Each row was made from one walk, in order. Every step used is in the known rows, and no mark comes twice. Write each row's walk.
Known rows
n/e/t: [  7   1   1  16   6  13   6  19  -1  -4  12  10   4  -5  20  -6  -2  14
   1 -26   9 -10   6   1 -10  -2  -2 -22  12  11  -4  -9  -2   1   1  10
  -2  21  17 -10   7  -4   7  -3  13   4  18   0  10  -1   5  -4  -2]
z/g/t/e/n: [  3  21  -1  25 -18   8  -2  -5   8   9  24  12  10  -1  16  -5   5  19
   0 -15  12   5  10  18  11  -1   4   2 -11 -14  -1 -17 -12  -4   6  -3
   7  10   6  10  -8  -3  -7   1   6  -4   9   7   4   2 -14   3   8]
g/z: [ 11 -24  -6  22 -16   3 -15  -1   8 -10   4   4  -5 -13  -3   5  -9 -13
  -4   7   9   4 -10 -25  -3   0  -6  -4  26  -4   2   2   5   2  -1   4
  -1  14 -10 -10 -12  -4   0 -11  -2  -8  -1   1  -1  -7  14   0   5]
q/c: [ -1 -20  -2   9   2  -2  -7  23   0   5  21   9 -17 -20  10  -1 -26   7
  -3 -12  16  -3  -2  12  15   0   1   0  34  10   0   4   1  -3   3   6
   1  20   4  -3  -1   7   6  -8  -6   0  10  -8  12  -6   4  -1   6]
p/y: [  6  -7 -11   9   3   9   3   1  -1  -9   2  -6   1 -17   3   4   6  -4
  -6  -5   9  -3  -5   1  -1   3 -10  -2  26   7  18  16  -2   1  -2  -5
   2  15 -20 -20  -7 -10   6 -10  -6   4  -3   2   0 -10   4  -2  12]
y/p: [  7 -43  -5  16  -8  11  15  20 -17  -4   5  14 -13 -20  -2   3  -5  11
   3   0   7  -5  -2   5 -21  16 -11   2   6  -3   3   6  12  -5   6   3
  -5  18 -14  -1   3  -6   7  -3   8  -2   5 -12  15  -8  -4  -3   6]
l/p/g: [ -6 -31   6  -4  17  -1  -1   3  -6  -5   6  -2  10 -22 -26  -2  14  -6
  -6   6   8   5   1  26 -17   8  21  -3  -4  14  14  12   3  -1  -4   0
  -5  11   4  -1  13  -2  -2   5  -2   2 -13  -8 -15   9  -5  -6   8]
t/g/p/l/m: [ -7   6   2 -11  13 -11  -4 -10  11  -3  -9 -15  -7  35 -30  -7  17 -13
  -3  31 -16  14  -8  -7   4  -2 -13  14  -2   0  -2   3   6  -1   0  -4
  -1 -15   7   1  -3   1  -4   6  -5   0 -20   3 -25   1  -4   5  -6]
l/m/h: [ -7 -20  10  -3   8 -14 -12  34 -13  -4 -19  15  -1  22  -1  15 -24 -19
  11   4  -7   4  -2  -7   1   3   5   1   5  -7  10   7   0  -3   3   1
   7   0   0 -14   0   8  10  -3 -26  -3   1  -5 -11   4  -6  -1  -9]
c/q: [  1 -29  -8   7  -2  10   4   2   7 -10  -9  18   4 -25  10   7  -9  11
  -6  -7   4   8   2   7  15   9  -9 -22  21   6   1  -7   5   5   2   9
   6  22  -5 -18  -5  -3   0 -18   4  -8   3   2   6  -1  -2   0   0]
t/g/p: [  2   3  -1  -3  -4  11  -7  -3   7  -2  -5  -4  -7  16 -12  -6  -2  -8
  -6  36   6   7 -14 -41  13   8 -35   0  12  -1   0  -2   1  -1   7  -1
   2   8   4  10  -7   0   1   1  12  -6 -13  -1 -10  -2   2  -1 -10]
l/p: [ -2 -30   5   8   6  -3 -10  20 -11 -10   0  11   1 -28 -17   2   2   4
  -2   8  -2   8   1  10  -5   4  13  -4   8  10  10   5   6  -1   5   0
  -2  23   1  -6  16 -10   2  -3  -1  -4  -8  -9  -8   4  -1  -3   4]
y/p/l/m: [ -1 -39   3   7   9 -14  18   8 -10  -4   1   4 -13   3 -21   2  13   2
   8  -3 -13   2   4  38 -28   5  14  23  -9  -3   1  11  14  -4  -3  -1
 -10  -9 -19 -11   6  -3   0   5 -10   5  -5  -9   4  -3 -10   2  10]
h/e/n: [  9  18   5  11 -11   5   1   0  -6  -4  -6  17   4 -23  21   1  -7   8
   2 -17  20 -14  12  -4   1 -10  19  -2  12   3  -6  -4 -13   5   3   1
  10  -7 -16  12 -10   0   3  -7  10   2   1  12  36  -9   3  -3   2]
z/g: [  4 -16  -9  26  -8  -1  -1   9  -6  -5  11  18   2 -21   0  -2   0   0
  -2 -10   5  10  10  10 -14   1   7  -4  -1  -6   6  -6   3  -2   9   0
  10  34 -17   3  -1  -9  -7  -7  -8  -5  -5   0  -3  -2 -16  -4  13]
z/g/t/e/h: [  2  24  -6   9 -12  13   0   9   6  17  19   4   6  -2  15   0  -4  21
  -1 -13   7  17   6   6  16   6  -6  -2 -18 -16  -2 -18  -1  -3   3  -1
   6  16  -6   9 -10  -7 -10   5   2  -5  12  13  -3   6 -12   2  10]
t/e: [ 10  -8   8  11  -9  18  -4  18  -5  10  15   4   4   7  -7   8 -14   2
  -1   3   0   3  -4 -16  21  10 -35 -13  13   8   3  -2  -1  -3   4   4
   4  12  12  -8 -11  -4   6  -4  -2   0 -13   4  -6   3  -6  -1   5]
p/l/m/h/e: [ -7  -2   2  -9  11 -30   3  -8 -11  -3 -14  -6  -5  12  -2  10  -3 -25
   7   3 -21  -7   8  17 -13 -15  24  10 -11  -2  -2  11   3   3  -2  -5
   1 -29 -23 -13   3   6  -4   0 -29   5 -15   5  -5   1  -5   4   0]
e/t/g/p: [  2  10  -7  -3  -3  10  -4  -2  11   7 -14  -8   2  13  -4  -5   1   2
  -2   6  19   2 -12 -27  20   5 -32   2  10   3  -1  -3  -5   3   9   1
   4   5  15   9  -6  -4   2   5  15  -2  15  -2  -2  -3   8  -3 -15]
l/m/h/e/t/g: [ -3   7   8 -20   1  -9  -7  15  -9  18 -42   5  -1  25   4  15 -23 -32
   8  -2   4  -6   3 -27  16  -3   0  -1 -11   1  -3   5  -9   0   8   5
   8 -11  20   7   5   4   6   3 -20   3   5  -3   0   8  -3   2 -17]
e/h: [  1  -3  -8  -3   5  15  -4  39  -3  -4  -4   5   5  -7  10   6 -17  10
   3 -16  21   9   2  -4   0   7  -4   0  21  -7   1  -7  10   3  -5   3
   8  12 -13  -5 -15   3   7  -1   5  -1  16  13  14  -4   9  -7  -1]
g/t/e: [  5   4   8  14 -16  11  -6  -6   7   8  21   4   0  15  12   3  -6  16
   0   3   8   4  -6 -11  28   5 -25 -14  -1  -7   0  -5  -5  -2   7  -2
  -2   7  18  -3 -11  -7   0   1   5  -4   0   3 -11   0  -1   3   0]
m/l/p: [-12 -33  -1  -1   3  -2 -17  -2 -18 -19  -1   8  -2 -17 -17   0 -11   7
   2  -5 -26   0   5   2 -10   3  10  -1   2   5   9   8  10   0   6   1
  -7  19  16 -15  15  -4  11  -8   4   0  -3 -17 -12  -4  11  -2  -1]
p/l/m/h/e/n/c: [ -6  20   6 -21  10 -25   0   2  -9 -13 -12  -6  -1   5  12   4  10  -8
   8  -7 -27 -12  17  15 -19 -27  42  10  -2  -1 -13  -2   7   2 -14  -4
   0 -46   8  -4  10  21   0  -5 -16   7  -4   4  15   0   0   7   0]
g/p/l/m/h/e: [ -4  24   6  -7   6 -33   2 -27  -2  -7  -8  -6 -12  11  -4   1  -1 -14
   5  24 -34  -5  -5   6  -7 -12  14  17 -12  -8  -6  10  -4   4  -6  -8
  -1 -37 -52  -4  -3   4  -9   2 -18  -6 -18   7  -6  -5   5   4  -4]
m/l/p/g/t/e/n: [-15  -5   7  -7   3  11  -5 -33  -2  -2  18  -5  16   2 -16  -4   5  20
   0 -10 -15  -6   7  23   6   4  19   3 -17   2   4   2  -3   1  -6  -1
 -12 -15  36   1   3  10   9   3  18   7   2 -10  -5   3   4   0  -1]
n/c: [  5 -10   2   5  -2   8 -11  28  -2 -18  14   8  -6 -11  15  -4   0  17
   0  -1  -2   3   4 -29 -17  -7  -5 -23  20   3  -3  -7  18  -4  -3   1
  -3  22  25  -2   8   7   2 -15   5  -1  -4  -9   2  -3   9   0   4]
z/g/t: [  0  -1  -8  28 -12  -3   1 -10   5  -5  18  15  -1 -11  20  -6   8  19
  -1  -7  10  11   6  14  -6  -1  10  -6 -15 -19   5  -7  -1  -3  12  -5
   3  32 -11  10   0 -12 -13   1  -3  -6  10   0 -12  -3 -14   1   8]
m/h/e: [  6   2  -2  -4 -11  -3   0   4 -21  -3 -12   7  -2 -12  24  12 -29 -17
   3   6  -1 -18   3 -24  -4  -3  -4  -9   4  -3   1   5  -2   2   5   1
   7  -8 -25   1  -3   2   4  -8 -11  -4  -5   3  15  -4   1  -3  -4]

Write each row's walk
[ -5  24   0 -19  18  -6   3   3   5   4 -10 -21   0  36  -4  -7   7 -14
   1   7 -23  -7   0  -7  -4  -9  -6   1  -7   7 -10  -6  -2  -2  -4   5
  -5 -24  22  -6  10  10   4   8   2   4   8   2  -9   9   1   5 -14]	n/e/t/g/p/l/m/h
[  6 -47  -3   8   4  13  23  -2  -9  -1  13   0  -2 -11 -12  -2   8   1
  -1   0  20  -7  -2  20 -27  20  -1   2  -2   0   8  11  11  -4  -4   4
  -7   9 -22  10  -1  -1   1   5   6   5  -3 -10   9  -1  -7  -8   9]	y/p/g
[ -2  39   4 -28   5 -11   2  -3   3  20 -41 -13  -5  15   2   9 -12 -33
   2   8  -5  -5 -11 -24  23   0  -9  13 -11   3   3  14 -21   1  -1  -4
   8 -23 -16   2  -1  -1   3   3 -17   1   0   0  -1   2   4   4 -13]	l/m/h/e/t/g/p/y
[  2 -10  -9  -2  -4  16  -7  13   2   8 -17  -1   6  12  -1   3  -3   0
  -1 -11  25   0  -1 -25  13   3 -27  -4  14   8   2  -4  -1   2  12   5
   6  13  38   3  -7  -4   7   3   7   5  15  -6   0   0   1  -4 -11]	e/t/g
[ -6   7   8  10  14 -26  -1 -21   9 -15   5  -3 -10  15 -17  -6  12   8
   3  18 -19  10 -10  19  -6  -4   9  17  -2  -7   0   9   0   3  -5  -9
  -4 -16 -31 -12  -6  -2  -7   3  -8  -5 -15   4 -18  -6   3   2   2]	g/p/l/m
[  3 -36   1  12  -2  11  26 -15   1   0  22   1  -2  -7   3  -5  13  13
  -1   3  22  -5  -6  24 -19  18   1   2 -16  -9   6  10   7  -4  -2  -1
 -14   7 -12  13  -2  -3  -3  11  12   2   6 -13   5  -3  -7  -5   6]	y/p/g/t
[  3   8  -8  26 -10  -7  -2 -10   3  -9  14  15  -6 -19  -1 -12   5   9
  -3  13  -7  12  -1   1 -14   4   1   3  -5 -13   3  -7  -3  -2   7  -4
   8  24 -42   9  -2  -6 -13  -3  -1 -13  -5   1  -5  -7  -7  -2   8]	z/g/p
[  5   5  -1  -2  13  22   6  47  -2  -4  12   5   6  -8  18  -3 -14  13
   0 -18   9   2   9  -4 -11   2   0 -19  17   3  -5 -15   9  -1  -9  11
   1  18   0  -8  -5   4  10  -4  17   2   8  17  16   1   5  -4   2]	n/e/h
[ 10 -49  -8  11 -10  13  18 -14   2   2  12  -6  -2 -21 -18   0   9 -20
  -5  10  19  -7  -9   3 -29  16  -2   6   4  -5   4  10   9  -3 -10   8
 -12   4 -25   7  -5  -1  -1   1   4   0  -4 -10  12  -4   3  -5  12]	y/p/g/z
[ -3  10  -6 -21  -1 -24  -4 -21   5  11 -31 -26  -1  19 -15  12   1 -44
   1   3 -15  -7   1  -7   1 -17  10  17  -9   1 -10   6  -2   4  -4   1
  -2 -39   5  -6   2   5  -4   6 -22   6  -3   4  -6   5   5   8  -5]	p/l/m/h/e/t/g/z
[ -3  23   9 -21  -1 -12  -7   3   0  18 -38   2  -6  25   5   8 -23 -25
   7  11  -3  -3  -8 -33  20   0  -7   7 -14  -3  -5   5 -14   1   6   0
  10 -17  -3  12   1   4   2   3 -12  -3   3  -1   0   7   4   2 -20]	l/m/h/e/t/g/p
[  1  20   4  -1  -9  21  -3  16   8  15  15  -1   3  16  18   7 -13  25
   2 -11  16  10  -6 -10  33   9 -23  -6   3 -11  -4 -12  -1   1  -3  -2
   1   2  12   1 -18  -2   2   7  11  -2  14  14   1   2   6   1  -3]	g/t/e/h
[-13   4  11 -19   2  12 -10 -24  -1  -9  22 -10  12  -2  -7  -9   9  29
  -2 -13 -23  -8  10  11   1  -3  21  -8 -13   4  -3  -5   6  -2 -13  -1
 -16 -13  62   9  18  18   7  -1  21   7   2 -16  -4   4  12   2   1]	m/l/p/g/t/e/n/c
[ -6  11  -4  17   8 -29   2 -21   7  -8   9   3  -6   0 -19 -12  18   4
   2  12 -24  16   2  32 -21  -5  21  20 -20 -12   0  -2   1  -1  -1  -8
   2   4 -43  -2   0  -8 -19   2 -18  -7 -15   4 -19  -3 -13   3  13]	z/g/p/l/m
[  8  31  -5  -9   9  21   8  -2  13   5   1 -17   2   4   5 -12  12  -2
  -9   0   2  -6  -9 -21   6   1 -26 -10  10  15  -1  -4 -11  -2  -4   3
  -3   8  11  -3   5  -7   7   0  19   4   6   4   2  -1   8   0  -4]	n/e/t/g/p/y
[  5  19   0   0   3  17   2   4  11   3   4  -5  -2  10   6 -12   3   3
  -5   2   4  -5  -4 -30   6   1 -22 -17   7  11  -9 -13  -7  -1   3   8
  -1   9  26   6   4  -1   4   3  22   1   7   1   2   2   8  -2 -11]	n/e/t/g/p
[ -5  18  14 -19   2  -8   0  18  -3  -1 -31  22   3 -13  29  13 -20  -5
   7  -9 -15  -3  13  -6   8 -12  29 -11   4   0 -11 -11  -3   1  -9   7
   8 -18  10   1  11  23   6 -18  -8  -2   4   0  27   8  -1   7  -9]	l/m/h/e/n/c/q
[ -6  12  -2 -10  11 -11  -4 -14  15   7 -18 -13  -3  32 -21  -4  14  -3
   2   5  -1   8  -9  -1  13  -3 -13  19  -5   2  -5   1  -4   3   2  -3
   0 -14  15  -2  -3  -3  -5  11  -1   2   8  -2 -14   0   5   1 -11]	e/t/g/p/l/m
[  0  11   3  -6   5  22   8  -6  14  16  22 -12  17  19   4   2   4  10
  -4  -6  28   4  -5  11  17  12 -14  -8  -9  -5   2  -4   0   2 -10   1
  -3  -8   8   8 -22   6  -3  13   7   4   6  12  -4   7   0  -5   3]	p/g/t/e/h
[ -7 -18   6   1  10  -4   1 -17   4  -5  14  -2  11 -14 -11  -4  20   3
  -6   9  14   7  -5  33  -9   7  26  -5 -15   4  12   8   0   0  -3  -5
 -11   8  13   6  12  -5  -8  10   6   0  -6  -9 -21   9  -2  -3   4]	l/p/g/t
[ -8   7  -4 -23   9 -21   4  -9  -6  11 -33 -20   3  23  -6  10   2 -33
   5  -2 -13  -9   8   6   2 -14  11  13 -14   7  -7   8  -1   3   2  -2
   0 -36  13  -4   4   5  -2   8 -21  10  -1   3  -5   6  -7   4  -8]	p/l/m/h/e/t/g
[  3   8   3   1  -8  11  -9  25  -2 -22  11  12   4 -11  23  -5   6  26
   2 -17  10  -6  10 -14  -9 -14  12  -8  27   0  -7 -15   7   0  -8   1
   4   3  35   5   1  20  11 -15  17   2  13  -2  28  -6   8  -1   0]	e/n/c
[ -4 -10  12   0   9   6   1 -15   5   9  21  -5  12  -6 -21   0  15   3
  -7  12   5   8  -4  26   9   9   5  -7 -21   8  10   6  -1  -4  -2  -1
 -12   4  23   5   9  -5  -6  13   3   1 -11  -7 -21  15  -5  -1   6]	l/p/g/t/e
[-16  -6   3 -19  11  15  -5 -14   0   3  11 -16  13   2 -18   0  -6  14
  -1 -14 -14   2   4  15  10  13   8   1 -18   2   3   2   7   2 -11   0
 -12  -8  26   3   3   5   3   9  12   6   4  -4 -14   6  13  -1   0]	m/l/p/g/t/e/h
[  0   6 -16  21  -2 -20   4 -30   5 -15  20  -3  -3 -15  -9 -15  22  12
  -5  13 -17   8   4  27 -25  -5  12  17 -10 -10   1  -5   3  -1   2  -8
   2   4 -46   0  -1  -7 -19   0  -6  -8 -14   6  -8  -7  -9   0  14]	z/g/p/l
[  2  20  -4  -6  10   6   8  -9  12  -1   8 -18   1  13  -4 -16  19   3
  -7   3  -6  -6  -1 -10  -5  -8 -17  -7   2  11 -12 -11   0   1  -1   6
  -6  -8  15  -1   5   1  -1   6  18   5   3   5  -3   1   5   1  -5]	n/e/t/g/p/l
[ -2  23  16 -16   1 -12 -10  27 -11  -3 -21  16  -2   2  24   9 -19 -12
  12  -9  -9 -10  11 -15  -6 -15  28  -1   3  -5  -9  -5  -2  -2  -6   1
   6 -17  13  10   9  22   7 -12 -11   1   2  -1  20   3  -1   4  -7]	l/m/h/e/n/c
[ -5  26   2 -26   3 -19   0 -19   0   3 -21 -21 -10  29 -17   1   0 -27
  -1  36 -23  -2  -5 -22   5  -8 -10  13 -12  -3  -9   5  -1   0   1  -4
   2 -36 -12   8  -1   6  -5   7 -11   0 -23   7 -13   3  -2   7 -11]	t/g/p/l/m/h/e
[  3  19 -14 -10   1  12   0 -13  14   8 -15 -18   1   7  -5  -6   9  -3
  -7   4  17  -1 -18 -23  21   5 -34   8  15   9   5   5 -12   2   3  -4
   3   0   3   1  -4 -10   4   2  10   1  11  -3  -1  -6  14  -2  -8]	e/t/g/p/y
[  5  33  -8 -11  -4  -8   7 -39  10   8 -13 -16  -4   0   0  -6   9  -1
  -5   5   1  -9  -1 -13   7 -10 -11   6  -8   8 -13   0  -8   8   6  -4
   4 -19 -12  11  -3  -6 -11   8   7   3  -3   7   8  -5   8   0  -5]	h/e/t/g/p/l
[ -2   0  15  -4  -1 -16  -5  17 -14   5 -25  16  -6  10  10  15 -28 -29
  10   3  -9  -4   4 -10   3  -1  15  -2  -6  -3   1   9  -6  -1   3   0
   9  -5 -12  -3   1   4   4  -5 -25  -2  -9   3   0   3  -6   2  -6]	l/m/h/e
[  4  19   7  16 -20  14  -5  -1  10   5  20   6  10  16  19   1  -4  26
   2 -11  18  -2  -2  -3  29  -1 -12  -6   6  -8  -2 -11 -12   0   1  -2
   2  -9  25   3 -15   2   6   1  17  -1  15   7  10  -1   0   4  -2]	g/t/e/n
[  5   9  -3  25 -18   6   0 -13   5  12  25   7   4  -5   9  -1   2  13
  -3  -4   3  11   4   7  12   3 -10 -10 -18 -11   0 -13  -5  -5  10  -3
   5  23   2   8  -3  -9 -13   1  -3  -6  -2   2 -13   4 -17   4  11]	z/g/t/e
[ -2 -14  -3  -6   9   1  -1  15  -8  -7  -3  -5   3 -38 -17   3  16  -9
  -8   4  -7   4  -4  16 -10   3  13   5  12  17  19  16  -3  -1  -3  -6
  -2  18 -14 -20  14 -15   3  -4  -3   2  -9  -6  -7   2   2   0  13]	l/p/y
[  4 -42 -12   5   1  -2  24   0 -13  -8  12  -7 -11 -16 -11  -2  17   9
   1  -1  -8  -9   4  32 -35   4  -4  17   2   0  -1   7  18  -2  -2  -1
 -11  -5 -23  -8   2  -5  -1   2   2   4  -2  -8  13  -8  -4   0  12]	y/p/l
[  9  13  -1  13 -11   2   1  -9  -2   8 -12  12  -1 -23  27   4 -13   6
   3 -22  19 -11   5 -10   9  -1   3  -9   2   9  -4   2 -12   7  10   1
   9   9 -13   6  -3 -12  -2  -1   2   2  10   3  20  -6  10  -5  -1]	h/e/t
